What can hang from each mark
T: F
R: N
H: F N
V: N
U: N
Z: N
F: H T
N: H Q R U V

Each row was made from one small tree. The marks that hang from a mark follow it in brackets, in alphabetical order. Every link used is in the known rows. Write each row's tree.
Known rows
T[F[H[N[R U]]]]: [ 10.4   0.7  17.1 -13.6 -15.3 -19.2  17.9 -34.6 -28.4 -23.9   7.8  -2.8
  41.1 -16.8 -20.3 -24.4  11.8 -11.2 -17.7  -7.7 -22.9 -36.2  35.3]
H[F N[Q U]]: [ 52.8 -21.4  -6.8  29.2   6.2  13.9  10.3 -60.3 -34.9 -12.9   3.7 -20.2
  16.7  27.3 -26.0 -25.2  24.1  -8.8 -30.8  -5.4 -15.4 -20.1  -5.4]
N[H[F] V]: [  2.4  26.4  47.1   6.0   7.9 -22.1  -0.4 -19.7 -28.4  10.4  35.3 -16.1
   9.9  17.3  13.8 -34.9   2.5  15.4   9.5 -29.6  -0.1 -13.7 -43.6]
N[H[F] Q R U]: [ 33.4  32.4  33.0   8.4 -36.8  -5.7  -0.6 -70.9 -13.6 -21.3 -18.3  -2.8
  29.0   6.0 -20.4 -34.5  34.0  10.7   2.3 -38.3 -27.2 -32.6 -33.5]
R[N[H V]]: [ -6.4  32.6  11.8  -8.8   1.4 -14.5  11.5 -15.7 -11.5   7.3  21.6 -14.8
   6.3 -35.5  17.7 -35.8 -12.0  12.2  19.6 -24.6  14.4 -35.0  -7.3]
H[N]: [  6.2 -13.0  -5.9   6.2  17.2  12.6  15.4 -21.5 -15.0  -2.5  30.7 -13.5
  -0.3   3.3  -3.3 -14.2  -1.6  -1.6 -17.6  10.3   0.7 -14.4   7.1]
U[N[R]]: [ -4.2  12.2 -14.3  -2.2   3.3  -5.2  22.5 -16.6   0.3  -9.4  -1.0  17.4
  27.4 -48.0 -19.3  -5.4   9.7   6.6 -20.4   5.8 -15.9  -5.4   2.6]
T[F[H[N[R V]]]]: [ -7.6  17.2  19.3 -15.2  -2.1 -12.5  20.1 -14.5 -29.3 -15.3  26.9  -6.3
  39.1 -26.6 -11.5 -32.1   9.0  -1.2 -12.0 -15.2  -6.8 -30.4  34.6]
V[N[H Q R U]]: [ 15.5  40.2  14.0 -18.9 -23.8  15.8   9.9 -76.8 -12.6 -25.4   3.8   7.8
  22.8 -22.3 -27.3 -38.3  17.1  -2.6   9.6 -20.4 -19.3 -49.9  -5.0]
F[H[N] T]: [-14.6   0.6  23.5  -6.7   3.3  -0.8  55.0 -12.1 -30.8   8.7   9.6  -8.1
  15.3  46.9 -15.3 -13.9 -26.7 -26.1 -26.5 -18.6  -0.1 -33.6  28.7]
V[N[H[F] Q U]]: [ 44.9   6.1   3.8   1.7   9.8   8.0  15.4 -68.3 -31.1 -10.4  10.9  -4.6
  14.1  20.1 -15.2 -30.5  10.6 -16.5   5.1 -21.9 -14.6 -34.9 -21.8]
N[H Q U V]: [  5.1  49.3  38.6 -11.0 -39.1  -1.4 -16.2 -55.9 -26.1 -15.2  -1.2  -5.9
   8.4   8.8  -3.7 -54.1  23.1  15.3   7.0 -27.9  -1.1 -58.5 -26.9]
Z[N[H Q R U]]: [  5.8  47.4  31.1 -20.5 -47.7   9.0   3.5 -45.5  -3.4 -20.3 -23.6  -5.6
  15.0 -12.1 -11.4 -43.1  30.6  -9.7  -8.4 -25.6  -7.4 -62.6  -6.7]
R[N]: [ 11.5  -4.8 -25.4   1.9   8.1  -2.4  15.7  -1.4   5.2   3.8  -7.3  -7.7
   5.4 -38.0   2.7  -2.0 -11.1  -4.8   6.5  -5.8   6.7  -6.4  19.1]
R[N[H Q U]]: [ 34.6  15.6  -9.2  -2.0 -19.3   0.8  12.8 -50.1  -7.6 -11.6 -23.5  -6.2
   7.9 -16.5   0.7 -29.2   5.5  -4.3  12.6 -23.8   0.8 -51.9  -2.1]
F[H[N]]: [  2.4  -9.4   8.0  -8.0  11.3  -2.1  39.5 -17.2 -21.2  -0.5  17.7 -12.3
  11.2  29.2  -1.3 -26.2 -23.4 -13.6  -3.9 -13.1   4.1 -31.6  27.6]
U[N]: [  8.1  -9.8 -25.9   2.2  21.7  -4.8  26.4  -7.3 -11.6  -1.7   3.1  12.4
  12.8 -19.6  -7.1   0.4  -1.7  -5.4 -20.3  13.0  -3.9  -6.1  -2.2]
U[N[H[F]]]: [ 27.1  -8.7  -2.1  12.0  37.2 -20.5  36.7 -26.5 -23.8   6.8  21.5   4.5
  15.9   7.6   6.9  -9.9  -0.8  -6.6 -12.8  -7.6 -10.4 -12.2 -39.2]
R[N[Q U V]]: [ 16.1  27.0 -11.6   0.4 -28.4   4.0  -4.8 -35.1 -14.4 -11.3 -24.3  -9.9
  16.0 -43.6 -17.2 -36.8  13.2   7.4   0.4 -17.7   5.1 -39.4  20.1]
H[F[T] N]: [ 13.0 -20.4  12.6  27.7  23.5   2.4  35.3 -18.9 -33.8  12.6  24.9 -17.2
  14.1  36.5 -21.0   1.1   0.4 -17.7 -43.4  -4.8 -11.5   2.5  -8.6]
T[F[H[N[V]]]]: [  1.0  -1.5  11.8 -11.6  12.0 -14.0  20.2  -8.0 -38.0  -7.6  29.5  -8.4
  25.4  -3.0  -1.0 -27.4   0.5 -10.4 -11.9  -9.2   2.4 -30.7  29.7]
N[H]: [  0.3  13.8  23.3  -7.3   2.0  -8.2   7.6 -16.6  -4.4   1.2  16.2  -1.1
  -3.9  14.9  18.6 -14.1  -5.1   1.9  15.1 -15.0   1.2 -21.5 -26.3]
N[U V]: [-13.2  33.0  36.3  -9.0 -33.6 -18.8 -27.1 -27.7 -21.4  -8.8   5.6  -9.1
  14.6 -13.1 -14.1 -36.0  10.2  17.6  -5.6  -2.4  -9.0 -23.7  -2.7]
H[F N[U]]: [ 35.3 -23.3  10.0  20.9  11.3 -11.0   8.7 -49.1 -35.4  -5.9  24.0 -24.4
  19.0  19.8 -18.6 -23.3   7.5  -2.4 -28.7   5.0 -21.4  -9.4  -9.1]

Which tree is each row?
[ 13.6  47.2  31.6 -10.4 -51.0   5.0  -7.6 -65.9  -1.4 -27.4 -23.5   6.6
  20.2  -8.6 -17.0 -36.8  29.3  13.2   7.0 -29.4 -20.8 -49.6 -18.8]	N[H Q R U]
[-13.2  48.3  57.8 -18.0 -32.2 -27.7 -19.9 -44.5 -26.0  -6.8  20.8 -10.4
  11.8   2.4   5.4 -50.5   5.0  21.2   7.9 -17.9  -7.8 -45.9 -28.8]	N[H U V]
[  5.2  13.5  -7.5   7.2   2.2  31.6   6.3 -31.6 -23.8  -8.3  22.7 -13.1
   2.5  -1.7 -12.8 -38.8  16.8   6.9 -18.7  -5.1  13.5 -32.4   8.2]	H[N[Q V]]
[ 19.7  15.5   0.8   3.5 -31.0  23.0   2.4 -65.8 -12.2 -28.6  -4.3  -5.5
  21.3 -18.1 -36.4 -36.3  28.5   6.1 -25.1  -2.2 -17.5 -38.1  14.2]	H[N[Q R U]]
[ 17.9  24.1  29.7   3.1  -7.3 -35.9   2.2 -43.0 -28.7   4.2  15.3 -24.5
  22.8 -23.6   4.3 -45.2  -1.7  11.4   9.9 -28.6  -6.9 -31.5 -20.9]	R[N[H[F] U V]]
[ -4.1  39.8 -15.3  -0.8 -11.1  14.4  16.5 -26.3  -9.5 -14.6  -8.6  15.6
  31.8 -52.6 -29.0 -30.5  29.0  15.1 -21.2  -9.6  -3.2 -24.7   3.1]	U[N[Q R V]]
[  5.9   6.7  39.8  10.9   8.0 -16.8  27.5 -14.1 -23.9  14.6  13.9  -6.6
   8.5  43.7   3.1  -0.7  -1.5 -10.7  -9.7 -28.3 -10.8  -7.2 -40.2]	N[H[F[T]]]
[ 47.6  -2.4 -19.9  18.3  17.2   6.2  29.3 -28.5  -8.1   2.4 -10.0 -10.1
   6.9  -4.0   9.2 -14.6   5.3 -10.0  14.6 -35.1   6.6 -23.4 -15.1]	R[N[H[F] Q]]
[  1.5  40.3  16.5  -2.2 -38.5  19.0  -8.3 -65.5 -22.9 -27.4   8.5  -9.2
  27.7 -31.1 -37.1 -57.5  31.7  20.7 -24.8  -7.9 -12.0 -45.6  11.3]	H[N[Q R U V]]
[ 30.6  -0.1  -8.3  18.4  23.3   4.6  52.9 -31.4 -29.2   5.7  -4.9  10.8
  15.3  27.8 -12.2  -2.6  12.2 -20.8 -29.8 -22.2  -8.5 -25.3 -35.4]	U[N[H[F[T]] Q]]
[ 31.8  -5.4  -2.9  12.0  22.1 -18.6  26.8 -18.6  -9.6  10.7  10.6 -16.8
  10.7 -10.6  17.2 -11.8 -11.8  -5.2  14.8 -25.1   1.2 -11.5 -19.1]	R[N[H[F]]]
[ 16.5  12.1   0.1  -8.5 -29.1  15.3  -1.8 -20.3  -7.9 -12.6 -33.5  -9.6
   4.3   1.5 -14.4 -23.8  25.3 -25.3 -21.4  -6.5   3.1 -43.4  13.3]	Z[N[Q U]]
[ 12.9   4.8  12.3  28.5  11.5  22.7  26.0 -28.3 -44.9   6.3  18.3 -19.1
  16.9  32.9 -30.2 -23.4  18.8  -7.3 -45.5 -20.1   0.1 -16.3  -7.9]	H[F[T] N[Q V]]
[ -5.4  45.0  23.9 -16.3 -13.2  16.7   6.8 -11.0 -14.8  -0.1   4.2 -13.7
  -2.5   4.9  11.6 -46.5  18.2 -11.8  -2.6 -28.6  23.1 -57.2 -12.1]	Z[N[H Q V]]
[  2.1   0.3  23.6  22.4   6.5   4.0  32.7 -28.9 -24.0   4.0  22.2 -11.9
  28.8   7.0 -34.3  -5.9  10.5  -3.9 -43.7 -10.6 -22.4   3.0  -3.6]	H[F[T] N[R]]
[ 23.6  -2.8   4.0  -5.3 -13.1   6.1  30.1 -49.2 -29.0 -14.7  -9.4  -9.8
  16.4  36.0 -17.7 -40.5  -4.5 -15.4  -8.8 -18.6  -2.5 -53.0  29.2]	F[H[N[Q U]]]
[ 16.5  40.1   9.1  -7.7 -27.7  -4.2   1.2 -50.8 -19.0  -9.6  -8.9 -12.0
  13.5 -30.0  -1.3 -50.2   9.8   9.8  13.3 -30.8   6.1 -59.8  -4.2]	R[N[H Q U V]]
[  5.7   6.9  21.8  -4.9 -23.8   8.5  46.2 -43.3 -38.8  -8.3 -16.8  -6.0
  20.4  52.9 -34.2 -25.7  -6.1 -29.3 -32.7 -25.3  -7.6 -56.8  29.7]	F[H[N[Q U]] T]
[ -6.0  17.2  26.0  -3.2 -14.3  -5.1  -9.9 -46.3 -34.4  -9.8  34.1 -20.3
  14.4  -9.3 -16.1 -48.1   6.1  13.3 -24.0   8.5  -7.4 -35.3   5.2]	H[N[U V]]
[ 12.3  32.4  27.4   0.3   0.3   8.5  10.0 -12.9 -25.2   6.3   7.9 -22.7
   5.1  18.1   9.7 -43.9  22.0 -13.7  -7.8 -35.6  16.5 -42.1 -25.5]	Z[N[H[F] Q V]]
[  8.3  30.6  -5.9  -4.4   8.2   7.5  24.2 -34.0 -24.6  -4.2  10.9  12.4
  11.5  -9.2   1.1 -36.5  13.5   6.4  -7.2 -16.0   8.5 -46.4 -24.6]	U[N[H Q V]]
[ -3.5  24.9  11.5 -17.4 -17.6  -1.2  -0.9 -50.4  -8.7 -19.0  10.4   4.1
  28.2 -43.7 -35.0 -23.0   5.6  -0.5  -2.8   1.3 -25.7 -17.9  16.0]	V[N[R U]]
[ 25.9   6.4   4.7   6.5  24.8  21.3  40.5 -39.9 -30.2   6.2  15.6   1.4
   8.0  32.6 -17.3  -8.9   4.6 -28.6  -6.5 -28.9  -5.3 -23.0 -22.7]	V[N[H[F[T]] Q]]
[-19.9  50.9  22.3 -15.7  -4.0 -18.0  19.8 -33.3 -15.5  -5.8  28.5  13.1
  29.4 -44.8  -4.5 -39.7   8.8  22.6  -8.3 -12.4  -9.0 -33.4 -21.8]	U[N[H R V]]
[-16.6  66.5  35.5 -20.9 -32.0  17.7   3.7 -20.8  -4.0  -9.8   1.9  -9.3
  12.6 -24.8  -1.5 -51.4  28.4  -0.3  -2.1 -36.1  12.1 -56.4  -7.4]	Z[N[H Q R V]]
[ 13.2  33.1   7.5  -3.1 -51.3  13.2 -14.5 -49.3   2.9 -30.7 -39.0   7.2
  23.3 -24.1 -36.4 -23.0  35.1  11.0  -7.8 -14.9 -20.7 -26.9   7.4]	N[Q R U]
[ 38.9  -0.3  -7.7   5.6  31.8  21.4  29.3 -44.6 -22.5  -0.5  21.2  -1.0
   4.7  20.1  -4.6 -18.9   5.3 -20.2   9.7 -25.1  -1.1 -21.9 -21.7]	V[N[H[F] Q]]
[ 19.0 -17.7   8.2 -11.1   1.1 -21.2  20.7 -27.7 -37.0 -16.4  11.4  -5.1
  28.1   6.4  -8.9 -20.0   2.6 -21.1 -16.7  -1.4 -13.7 -35.9  30.9]	T[F[H[N[U]]]]
[ 13.0  17.4  14.0 -10.0 -29.3   6.7  26.5 -57.5 -18.8 -24.8 -13.9  -5.1
  31.3   9.5 -29.7 -45.5   3.3  -7.0  -9.1 -24.4 -13.3 -53.4  33.9]	F[H[N[Q R U]]]
[-40.2  43.5  51.3 -15.9 -23.3  -5.9  42.8 -20.3 -31.3   1.8  19.8  -8.4
  34.2  10.0 -29.1 -38.7 -14.1  -2.5 -27.0 -30.5  -5.8 -40.0  30.1]	F[H[N[R V]] T]
[ 14.9 -21.9  -4.7  -7.3  19.3  -9.1  29.5  -7.5 -30.7  -9.3  17.4  -5.8
  21.3   6.1   0.4 -11.1  -1.6 -24.9 -11.8  -3.9  -2.3 -25.6  32.2]	T[F[H[N]]]
[ -3.5  22.2  28.3   7.4  21.5 -23.6  36.9 -20.4 -42.2  14.8  28.7  -0.7
  25.3   8.8  -5.5 -21.9   1.5  -0.7 -29.7 -17.3  -8.6 -21.2 -41.7]	U[N[H[F[T]] V]]
[ 26.0  22.2   3.3   1.8  13.1  21.1  26.4 -53.0 -12.6  -9.1  16.6   2.5
  21.6  -8.8 -17.4 -25.6  15.4  -6.7   9.7 -30.3 -12.1 -20.9 -17.5]	V[N[H[F] Q R]]
[-34.7  64.1  53.0 -27.6 -25.5  -5.9   2.2  -9.6  -6.2  -1.3  21.4 -13.7
  15.7 -32.1   5.9 -48.3  13.1   5.5  -2.6 -25.8   7.0 -45.4 -10.7]	Z[N[H R V]]
[-17.3  47.4  56.1 -27.4 -29.2 -19.5  -6.9 -25.7 -25.4  -1.8  16.8 -21.1
   8.5  -3.8   8.6 -55.4   8.2  -3.4  -6.9 -15.4   3.6 -58.3 -15.7]	Z[N[H U V]]
[ -3.0  51.9   6.4  -8.3  -9.4   6.1  22.1 -43.4 -14.6 -14.0   4.8  14.5
  28.0 -38.7 -12.1 -43.4  24.8  17.5  -7.5 -22.1  -2.9 -45.0 -19.5]	U[N[H Q R V]]
